What can hang from each mark
Z929: Z161 Z843
Z174: Z19 Z622 Z843
Z622: Z174 Z332
Z332: Z622
Z252: Z161 Z622
Z843: Z174 Z929
Z161: Z252 Z929

Known rows, with every way that one mark hangs from another
Z622{Z174{Z19 Z843{Z929{Z161{Z252}}}} Z332}: [ 2.15 -4.46  0.40 -0.37 -0.32 -1.64 -1.09 -0.96 -1.47  6.21 -2.89  3.44
 -0.30 -0.29  2.30 -2.34  0.71 -0.61  7.61 -5.43]
Z252{Z161{Z929} Z622{Z174{Z19 Z843}}}: [-0.75 -5.79  1.18  2.67  0.87 -0.01  1.82  1.59 -0.42  3.28 -0.69 -1.59
 -0.48 -5.64  1.18  2.58  1.32 -0.20 -0.77  0.44]
Z252{Z161{Z929}}: [-0.29 -0.69 -2.99 -0.64  1.12 -0.09  0.36  1.85  1.84 -1.72  0.60 -3.52
  0.07 -7.24 -2.18  2.44 -0.62 -0.01 -2.76  2.78]
Z843{Z174{Z19 Z622} Z929{Z161{Z252}}}: [-3.54  0.43 -0.32  0.72 -0.40 -0.84  1.86 -3.55 -1.09  2.46  1.41  1.30
 -0.26  3.01  1.88  0.33 -0.69  1.32 -1.61 -1.75]
Z843{Z929{Z161}}: [-1.25  2.95 -6.47 -1.43 -0.68 -1.32 -0.33 -2.13  0.46 -3.69  0.36 -2.99
  0.32 -0.99 -2.24  0.15 -0.63  1.63 -2.93  1.78]
Z252{Z161}: [ 0.01  0.00 -5.24  1.21 -0.35 -0.31 -0.22 -0.12  1.26 -3.04  0.07 -5.42
  0.38 -5.39 -2.11  1.19 -0.96  0.53 -2.91  2.25]
Z252{Z161 Z622{Z174{Z19 Z843} Z332}}: [-0.83 -6.29 -0.82  5.01 -0.25 -0.34  1.20  0.87 -2.10  4.62 -2.51 -0.48
 -0.16 -5.19  1.30 -0.40  0.75  0.11  0.63 -1.91]
Z174{Z622{Z332}}: [-3.51 -0.64  4.14 -3.31 -0.20 -0.12 -0.52  1.32  0.53 -0.77  0.12 -1.47
  0.17 -4.94 -1.13 -0.33 -0.30 -1.82  1.67  1.11]
Z332{Z622{Z174{Z19 Z843{Z929{Z161{Z252}}}}}}: [ 2.02 -0.38  3.83 -1.26 -1.28 -1.12 -0.52 -0.52 -0.62 -0.22  0.86 -0.32
 -0.58  6.66  3.05 -0.75 -0.44 -1.94  3.72 -1.51]
Z161{Z252{Z622{Z332}} Z929{Z843{Z174{Z19}}}}: [ 3.22 -0.93  5.90 -0.03  2.50  1.98 -0.54  2.84  0.83  3.49 -0.46  5.01
 -0.64  2.03  0.66  0.00  0.78 -0.59  1.02  0.10]
Z929{Z161 Z843{Z174{Z622{Z332}}}}: [ 1.54  5.45 -0.40 -1.49 -0.15  1.02  0.88 -1.15 -1.15 -2.04  0.40  4.55
  0.95  5.34 -1.09 -2.31 -0.65  1.00  0.33 -0.60]
Z252{Z161 Z622{Z174 Z332}}: [-1.98 -1.97 -5.56  5.30 -0.44  0.14  1.01  3.22 -1.62  3.96 -1.28 -1.84
  0.05 -6.30 -0.72 -0.59  0.35 -0.24 -2.90  0.51]
Z843{Z174{Z622{Z332}} Z929{Z161}}: [-4.97  2.79 -4.55  1.74 -0.20 -0.17  2.01 -1.81 -2.09  1.17  0.56  1.87
  0.20  1.94 -0.53 -0.76 -1.35  0.88 -4.43 -1.52]
Z929{Z161{Z252} Z843{Z174{Z19}}}: [ 5.15  4.56  0.19 -1.87 -0.06  0.56 -0.56 -2.70  0.31 -1.59  0.20  3.89
  0.60  7.96  0.27 -1.69 -0.13  1.79  2.69 -0.98]
Z843{Z174{Z19 Z622} Z929}: [-4.67 -0.40 -1.82  2.27 -0.77 -0.83  1.07 -2.28 -0.32  0.23  2.30 -1.53
 -0.42  1.07  1.73  1.45 -0.50  0.89 -3.74 -1.19]
Z332{Z622{Z174{Z19}}}: [-0.19  2.66  1.61 -2.68 -2.08 -1.41 -1.54  2.73  0.79 -3.28  2.99 -2.88
 -0.21  2.80  1.74 -0.16 -0.12 -2.36  2.06  0.85]
Z332{Z622{Z174}}: [ 0.19  4.42  0.01 -1.93 -1.78 -0.38 -1.65  3.24  0.81 -4.12  2.73 -3.67
 -0.12  3.91  0.26 -0.10 -0.51 -3.13 -0.03  1.89]
Z843{Z174{Z19 Z622{Z332}} Z929{Z161}}: [-5.34  0.39 -2.50  0.64 -0.62 -1.44  2.19 -2.50 -2.14  2.29  0.92  2.70
  0.07  0.61  1.31 -0.85 -0.84  1.79 -1.88 -2.90]
Z843{Z174}: [-1.55  5.39 -4.22 -0.09 -0.39  0.96 -1.61 -0.60  1.38 -5.52  1.16 -3.31
  0.53  3.41 -2.16  1.46 -0.70 -0.27 -4.26  1.22]
Z161{Z252{Z622{Z332}} Z929}: [-0.01 -1.62  5.90 -2.75  2.45  1.36 -1.20  3.82  1.73  2.08 -1.09  0.61
 -0.58 -3.75 -1.57  1.23  0.51 -2.04  0.36  2.72]

Rows
[-2.39 -7.38  7.64 -2.23 -0.08 -1.85  1.42 -4.18 -1.84  2.29 -2.01  2.23
 -0.27 -2.56  2.44 -0.84 -0.14  0.60  5.46 -3.77] -> Z174{Z19 Z622{Z332} Z843{Z929{Z161}}}
[ 2.42 -0.44 -2.90  1.41  1.07  0.21  0.92  1.00  1.17 -0.50  1.08  0.15
  0.05 -2.79 -0.18  1.45 -0.40  1.24 -1.88  0.46] -> Z252{Z161{Z929{Z843{Z174{Z19}}}}}
[ 0.83  0.64  3.99 -2.94  1.49  0.73 -0.04  2.35  1.20  0.14  1.39  3.98
 -0.11 -0.43  0.32  0.45  0.29 -0.38  1.58 -0.27] -> Z161{Z929{Z843{Z174{Z19 Z622{Z332}}}}}
[ 1.70  1.38  1.92  0.06 -0.33  0.65 -0.39 -0.28  0.05 -0.98  1.03  2.90
  0.20  3.21  1.08 -1.35 -0.07  0.45  1.78 -1.51] -> Z929{Z843{Z174{Z19 Z622{Z332}}}}
[-2.33  1.35 -6.32  2.54 -0.77 -0.95 -0.48 -2.38  0.41 -1.90  1.57 -2.24
 -0.20  2.22  0.61  1.26 -0.52  1.79 -4.48 -1.28] -> Z843{Z174{Z19} Z929}
[-0.86 -0.67 -3.35  0.42 -0.55 -1.49  0.15 -0.59 -1.03  3.78 -0.82  0.89
 -0.25 -1.36  0.40 -1.47  0.37  1.06  0.64 -0.84] -> Z843{Z929{Z161{Z252{Z622{Z174{Z19} Z332}}}}}
[ 1.23 -0.98 -0.69 -0.93  0.10 -0.28 -0.68 -4.61  0.14 -4.41 -2.05 -2.38
  0.19  2.33 -1.40  0.80 -0.54  0.60 -0.20 -0.18] -> Z174{Z843{Z929{Z161}}}
[-4.07 -3.63  6.78 -4.66 -0.71 -1.70 -0.27  0.46  0.52  0.66  0.55 -0.42
 -0.03 -6.74  1.15 -0.48  0.26 -0.53  4.95 -0.62] -> Z174{Z19 Z622{Z332}}
[ 1.75 -1.37 -0.25 -0.87 -0.26 -0.01 -2.35  1.14 -0.36  1.75 -2.65  0.52
  0.15 -0.38 -0.24 -1.35  0.56 -2.44  5.22 -2.94] -> Z622{Z174{Z843} Z332}
[-0.96  0.06 -1.51  1.59 -0.61  0.33  0.10 -0.84 -0.91 -0.77 -1.18 -2.33
 -0.01  1.59 -0.64  0.73  1.07 -0.27 -1.94  1.15] -> Z252{Z622{Z174{Z843{Z929{Z161}}}}}
[ 6.47  4.31  0.72 -3.50  0.05  0.72 -1.40 -1.57  1.13 -2.89 -0.57  1.82
  0.65  4.70 -1.53 -1.89 -0.12  0.82  3.46  1.55] -> Z929{Z161{Z252} Z843}
[ 3.18  5.92 -2.57 -2.22 -0.79  0.04 -0.13 -2.49  0.06 -4.67  0.89  2.90
  1.00  6.14 -0.55 -1.39 -0.10  2.59  0.81 -0.55] -> Z929{Z161 Z843{Z174{Z19}}}
[ 1.79 -2.21  1.90  2.51  0.24  1.13 -1.44 -0.36  0.48  2.44 -1.65 -2.57
 -0.70  2.41  0.43  0.90  0.82 -1.80  0.03  0.95] -> Z161{Z252{Z622{Z174{Z843{Z929}}}}}
[ 1.94  2.09  1.96 -0.23 -0.58  0.77 -0.36 -1.02  0.83 -2.70  1.88  1.04
  0.21  4.40  1.02 -0.16  0.07  0.59  0.69 -0.20] -> Z929{Z843{Z174{Z19 Z622}}}
[ 0.83  0.57  1.54  0.12 -0.17  1.03 -1.93  1.66  1.32  1.11 -0.46 -3.16
 -0.30  0.48 -0.66  0.73  0.98 -2.05  0.32  2.59] -> Z161{Z252{Z622{Z174}}}
[ 0.97 -1.45 -1.16  2.99  1.41  1.29  1.62  2.36  0.65 -0.83  0.22 -1.65
 -0.13 -4.56 -1.48  1.79  0.26  0.84 -5.02  3.86] -> Z252{Z161{Z929{Z843}} Z622}
[-0.45 -4.36 -2.39  5.81  0.09  0.70  1.03  1.41 -2.04  3.65 -2.78 -1.20
 -0.05 -4.01 -0.12 -0.36  0.37 -0.67 -1.35 -0.89] -> Z252{Z161 Z622{Z174{Z843} Z332}}
[ 4.18 -1.09  6.33 -1.33  2.62  2.09 -1.19  3.71  1.49  2.44 -1.16  3.33
 -0.61 -0.42 -0.86 -0.10  0.77 -1.37  1.69  2.13] -> Z161{Z252{Z622{Z332}} Z929{Z843}}
[-2.41 -1.82 -1.34  1.99  1.27  0.75  1.64  2.47  0.81 -1.17  0.19 -3.84
 -0.14 -7.00 -2.05  2.87  0.09  0.40 -6.08  4.32] -> Z252{Z161{Z929} Z622}
[ 1.17  3.61  1.10 -2.41 -0.54 -0.03  1.07 -1.67 -1.13 -1.22  0.63  5.23
  0.82  4.47  0.35 -2.36 -0.23  1.79  2.44 -1.71] -> Z929{Z161 Z843{Z174{Z19 Z622{Z332}}}}
